Each row comes from the steps of one path. Every step used is in the known rows, and no mark comes twice. Write the path behind each row, first mark first.
(in the rows, 128 means zero)
Known rows
zokep/noka/telen: [182 164 111  95  93 135  81  87  97 106 129 172  77 101  89 138 116 154
 164  86 126 152]
zokep/noka/tosi/pote: [151 126 118 105  67 119  71 128 103  96 118 164  86 121 116 135 128 153
 164  79 153 157]
zokep/noka/telen/tekeb/tosi/pote: [166 121 117 105  74 109  67 119 132 106 103 159  68 120  91 136 116 162
 183  63 132 159]
zokep/noka/tosi/tekeb/telen: [157 137 127 101  82 120  77 103  98  90 101 168  89 111 103 124 126 157
 178 102 145 179]
tosi/zokep: [140 132 128 113 100 135  82 133 142 115 106 135 133 134 117 113 103 138
 151 116 177 158]
pote/tosi/tekeb: [150 137 106 106  92 134 100  94 134 115  77 188  99 145  94 114 117 137
 158  76 176 127]
pote/tosi: [147 158  96  98 101 139 103  90 120 106 116 182  80 134  92 115 104 130
 153  75 186 139]
dutuk/sonubo: [157 170 126 104  94 125  87 126 145 122 106 163  94 104  99 104  96 139
 134 113 155 151]
dutuk/sonubo/pote/tosi/noka: [130 169 102  99  90 104  86 136 163 117 126 156  55 108  85 118  68 128
 142 108 204 130]
sonubo/dutuk: [130 143 119  92 105 134 100 129 145  84 144 160  72 117  93 112 100 115
 138  99 161 137]
noka/telen/tekeb/tosi/pote: [154 110 107 104  84 112  71 127 147 110  82 154  79 122  82 123 100 160
 175  68 146 160]
tosi/noka/telen: [149 157 120 104  96 134  75 114 127  94 125 154  91  77  94 127  85 149
 157 107 156 176]
tosi/tekeb/telen/noka: [151 125 149 107  93 137  96 124 133 108  94 170 114  98  98 113 101 145
 169 128 162 161]
zokep/noka/tosi: [160 150 117  96  82 133  80 102  94  92 129 167  81 115 109 130 124 151
 162  88 143 163]
telen/tekeb: [147 119 121 112  88 136  92 136 159 113  98 151 112 139 110 106 101 140
 137  90 157 133]
tosi/tekeb/telen/noka/zokep: [170 129 162 103  96 141  91 118 134 115  86 158 116 118 105 111 109 154
 178 133 146 151]
pote/tosi/noka/telen/tekeb: [141 147 103  99  89 127  85 101 147  93 106 169  79 110  89 119  80 149
 171  83 178 164]
zokep/noka/telen/tekeb: [179 142 116  99  83 130  80 103 125 108 112 164  86 116  96 130 112 159
 164  83 122 146]
dutuk/sonubo/pote/tosi/zokep/noka/telen/tekeb: [155 150  99  89  83  91  79 125 170 132  94 149  66 138  82 126  79 153
 171 107 173 128]
dutuk/sonubo/pote/tosi: [144 167  91  91  96 108  94 123 151 129 113 166  55 127  78 115  80 128
 139 100 193 111]

Which path is each row?
[162 131 106  96  97 125  80 105 139 106  91 155  75 117  75 118  95 158
 175  77 138 164]  noka/telen/tekeb/tosi
[133  96 120 120  77 113  77 154 167 109  89 144  90 142 103 113 107 142
 159  66 169 149]  telen/tekeb/tosi/pote
[165 142 138  93  98 137 101  91 129 110  85 179  93 135  95 111 107 150
 192 110 170 148]  pote/tosi/tekeb/telen/noka/zokep
[130 160 109 106  92 135  91 107 135  91 130 169  80 111 100 118  90 130
 156  86 200 162]  pote/tosi/noka
[134 131 143  90  97 135  85 126 115  87 119 146 107  90 105 115  82 153
 190 148 184 207]  tekeb/telen/noka/tosi/zokep
[158 138 107  96  86 121  84  95 140 108  94 161  95 147  98 125 104 156
 187  85 167 157]  pote/tosi/zokep/noka/telen/tekeb
[148 138 127  98  94 134 104  97 128 103  93 190  91 116  88 113  99 142
 182 105 186 157]  pote/tosi/tekeb/telen/noka
[166 131 108  97  95 135  86 110 140 113  89 160  99 117  89 117  95 157
 155  91 135 144]  noka/telen/tekeb
[148 132 128 112 100 126  89 117 129 107  85 163 113 113  97 107 111 140
 157 113 163 161]  tosi/tekeb/telen
[139 156  97  91  85  98  80 132 177 118 102 155  54 109  75 118  59 146
 154 106 184 132]  dutuk/sonubo/pote/tosi/noka/telen/tekeb
[167 148 123 102  94 128  73 106 117 111 114 145 111 118 103 133 111 157
 175 109 145 168]  tosi/zokep/noka/telen
[135 121 137  94  84 128  85 137 111  86 119 162  90  83 103 120  89 152
 181 125 180 190]  tekeb/telen/noka/tosi/pote
[164 126 128 105  86 123  72 120 142 113  97 138 118 132 109 127 107 162
 176 106 141 163]  tosi/zokep/noka/telen/tekeb
[163 131 126 105  74 129  78 106 107 101  94 172  97 127 111 128 135 157
 167  89 134 151]  zokep/noka/tosi/tekeb
[136 126 118  99  93 131  76 125 122  99  95 138 121 131 116 115 104 152
 166 115 174 180]  noka/tosi/zokep
[174 141 115  99  86 122  76  97 125 102 114 161  64 116  84 131 112 160
 180  71 124 164]  zokep/noka/telen/tekeb/tosi
[154 156 145 112  95 141  76 129 141 102 127 133 104 118 121 115  99 143
 151 113 157 155]  tosi/noka/zokep
[142 113 134 116  82 116  75 138 164 108 104 129 101 149 110 115 110 148
 176  86 161 170]  telen/tekeb/tosi/zokep/noka
[144 145 106 101 102 125  99  91 123 102  86 183  90 127  87 109 107 136
 170  91 188 157]  pote/tosi/tekeb/telen
[142 127 120  99  94 124  82 111 110  92  78 163 103 110  98 110 111 154
 171 112 161 182]  noka/tosi/tekeb/telen
[155 113 146  97  76 147  91 120 127 105  85 175 112 109 107 121 107 158
 171 116 148 150]  telen/noka/tosi/tekeb
[144 126 143 115  87 126  73 139 172 100 106 124  87 135 111 107  97 149
 169  88 154 165]  telen/tekeb/tosi/noka/zokep
[149 124  86  91  89 107  85 118 148 120 107 145  73 156  84 136  88 148
 176  90 185 115]  sonubo/pote/tosi/zokep/noka/telen/tekeb
[159 169  95  86  92  96  79 111 143 129 110 156  58 125  76 131  83 149
 172 111 177 134]  dutuk/sonubo/pote/tosi/zokep/noka/telen
[148 154 140 110 100 132  72 121 139  96 128 130  75 117 103 117 102 144
 172  93 161 178]  tekeb/tosi/noka/zokep
